In the rows, 128 means zero.
Known rows, with every step that occurs
dano > pumeb: [149 134 123 185 134 127 137 140 126 127 153 136 155 120 170 131 100 112
  81 126 137 114  70 119]
pumeb > dano > nifu: [166 127 128 166  95 145 131 155 128 127 140 127 156 106 148 131  95 152
  72 118 137 116  79  59]
semid > pona: [189 137 122 130 157 133 147 133 130 134 156 185 153 129 151 128 125 137
  40 102 145 113 114 126]
pona > bokuva: [175 153 118 157 132 131 138 130 123 136 164 152 152 131 140  89 125 128
  63 103 133 119 163 129]
semid > pona > bokuva: [198 158 116 158 152 137 150 128 125 140 161 200 148 145 144  82 127 131
  35 108 141 117 168 134]
meki > dano: [162 133 121 112 126 111 134 140 125 126 178 135 165  99 146 129 124 128
  65 134 129 123 108 129]
dano > pumeb > pona: [152 133 131 188 145 126 137 150 134 134 145 123 132 132 137 132  88 119
  85 122 149 122  59  76]
meki > dano > bokuva > pona: [137 144 133 168 144 118 184 156 117 132 172 145 191 125  93 129  95 117
  72 137 118 133 113 117]
pumeb > pona > semid: [130 139 129 115 150 128 130 144 139 137 150 146 118 128 116 111 108 142
  64 102 134 122 158  76]
pumeb > dano > bokuva: [144 134 131 189 133 152 146 158 126 135 145 131 151 126  66 138  93 126
  73 130 142 119  93  62]
nifu > pona > meki > dano > pumeb: [166 149 115 171 130 121 132 141 127 124 171 155 138  85 169 120  85 107
  81 111 135 126   4 153]
bokuva > pona > semid: [119 146 131 112 149 126 167 137 126 139 154 170 169 133 146 110 118 131
  64  82 107 122 178 110]
nifu > pona > meki: [184 142 122 130 146 138 122 129 134 130 153 150 128 100 146 126 109 133
  61  54 143 115  43 151]
sazi > dano: [157 121 117 134 140 154 130 142 137 130 153 156 168 120 158 136 122 128
  51 107 141 120 148 165]
bokuva > pona > meki > dano: [147 147 125 116 134 123 168 140 120 135 184 168 193  91 139 123 116 128
  65  96 112 138  89 124]
rizib > pona > semid: [115 143 117 119 159 130 136 106 126 135 154 146 167 136 146 110 118 140
  63  62 127 113 170 120]
rizib > dano: [159 130 109 138 130 146 140 109 121 134 150 129 167 129 138 132 129 129
  20 122 128 129 116  86]
pona > meki > dano: [151 141 115 121 120 121 129 139 124 127 186 158 166  73 145 122 118 133
  62 118 123 131  78 132]
pumeb > pona > meki: [155 139 128 138 145 139 130 139 137 137 158 143 134 103 112 128 106 144
  67  80 146 127  72  85]
semid > pona > meki: [179 143 120 137 152 144 145 133 130 135 163 208 150 104 146 124 117 143
  33  88 137 122  83 130]
semid > pona > sazi > dano > bokuva: [139 152 122 188 182 173 153 155 137 136 159 232 132 155 106 145  87 150
  29 141 164 126 150 175]
sazi > pona > semid: [123 133 125 104 161 128 125 131 138 134 154 170 174 123 163 112 116 139
  55 156 136 117 186 142]
bokuva > pona > meki: [147 143 128 131 144 136 164 136 126 136 161 169 186 110 140 126 115 134
  64  62 117 127  92 117]
rizib > dano > nifu > pona: [195 135 109 165 112 150 128 112 125 128 127 117 143 125 176 125  92 141
  27 107 142 119  50 106]

Rows
[160 146 119 118 174 164 119 133 144 126 152 180 112 147 150 147 110 147
  57  78 165 118 116 198]	nifu > pona > sazi > dano
[174 148 119 145 150 134 132 122 129 136 160 163 187 143 150  87 121 127
  57 158 148 119 180 153]	sazi > pona > bokuva
[167 152 128 151 131 154 120 144 137 126 136 150 101 133 141 142  83 169
  76  89 163 110  52  91]	pumeb > dano > nifu > pona > sazi
[152 133 119 128 154 140 122 128 134 133 159 169 189 102 155 129 113 140
  55 135 147 120  99 149]	sazi > pona > meki
[124 141 126 195 147 171 176 156 131 140 159 190 192 118 103 133  86 124
  54  96 128 135 116 160]	sazi > dano > bokuva > pona > meki
[116 161 139 176 174 143 176 149 126 140 160 172 151 156  88 151  87 147
  68 109 134 126 126 117]	dano > bokuva > pona > sazi
[147 148 118 175 168 163 128 140 142 127 150 183 114 149 174 144  86 128
  70 104 164 120  75 195]	nifu > pona > sazi > dano > pumeb
[129 143 128 157 136 161 156 150 135 135 150 190 171 140 182 145  88 169
  59 107 138 128 141 160]	bokuva > pona > sazi > dano > nifu
[126 150 120 125 180 135 135 105 125 134 164 147 154 155 133 145 119 159
  69  62 150 115 128 129]	rizib > pona > sazi
[159 147 118 220 137 157 140 153 136 138 150 163 146 151 139  86  87 112
  72 134 152 133 150 129]	sazi > dano > pumeb > pona > bokuva
[196 136 123 144 106 114 123 142 129 121 157 125 141  96 184 122  89 141
  71 120 140 115  48 150]	meki > dano > nifu > pona
[182 132 118 170 111 167 114 145 142 128 141 169 145  90 195 125  79 149
  53  76 150 119  53 193]	sazi > dano > nifu > pona > meki
[136 147 114 176 115 116 133 146 123 126 182 161 166  75 169 120  92 115
  77 146 123 132  36 129]	pona > meki > dano > pumeb
[124 146 127 125 172 161 163 140 136 136 161 197 170 154 145 147 116 149
  57  86 140 130 162 166]	bokuva > pona > sazi > dano
[168 153 113 158 135 156 124 109 129 128 136 144 116 142 169 138  87 166
  28 110 151 125  61 114]	rizib > dano > nifu > pona > sazi
[115 142 117 181 153 158 128 144 136 130 161 189 140 137 175 148  93 133
  66 139 151 123 113 171]	pona > sazi > dano > pumeb
[182 145 114 115 134 124 127 132 130 125 176 153 138  83 143 121 109 127
  66  85 136 126  42 158]	nifu > pona > meki > dano
[143 139 127 170 132 120 146 155 120 129 173 132 161 105 101 132  94 121
  69 163 131 129 101 127]	meki > dano > bokuva
[111 146 126 186 164 168 137 154 137 132 162 185 138 141 105 152  85 144
  51 139 157 129 146 171]	pona > sazi > dano > bokuva
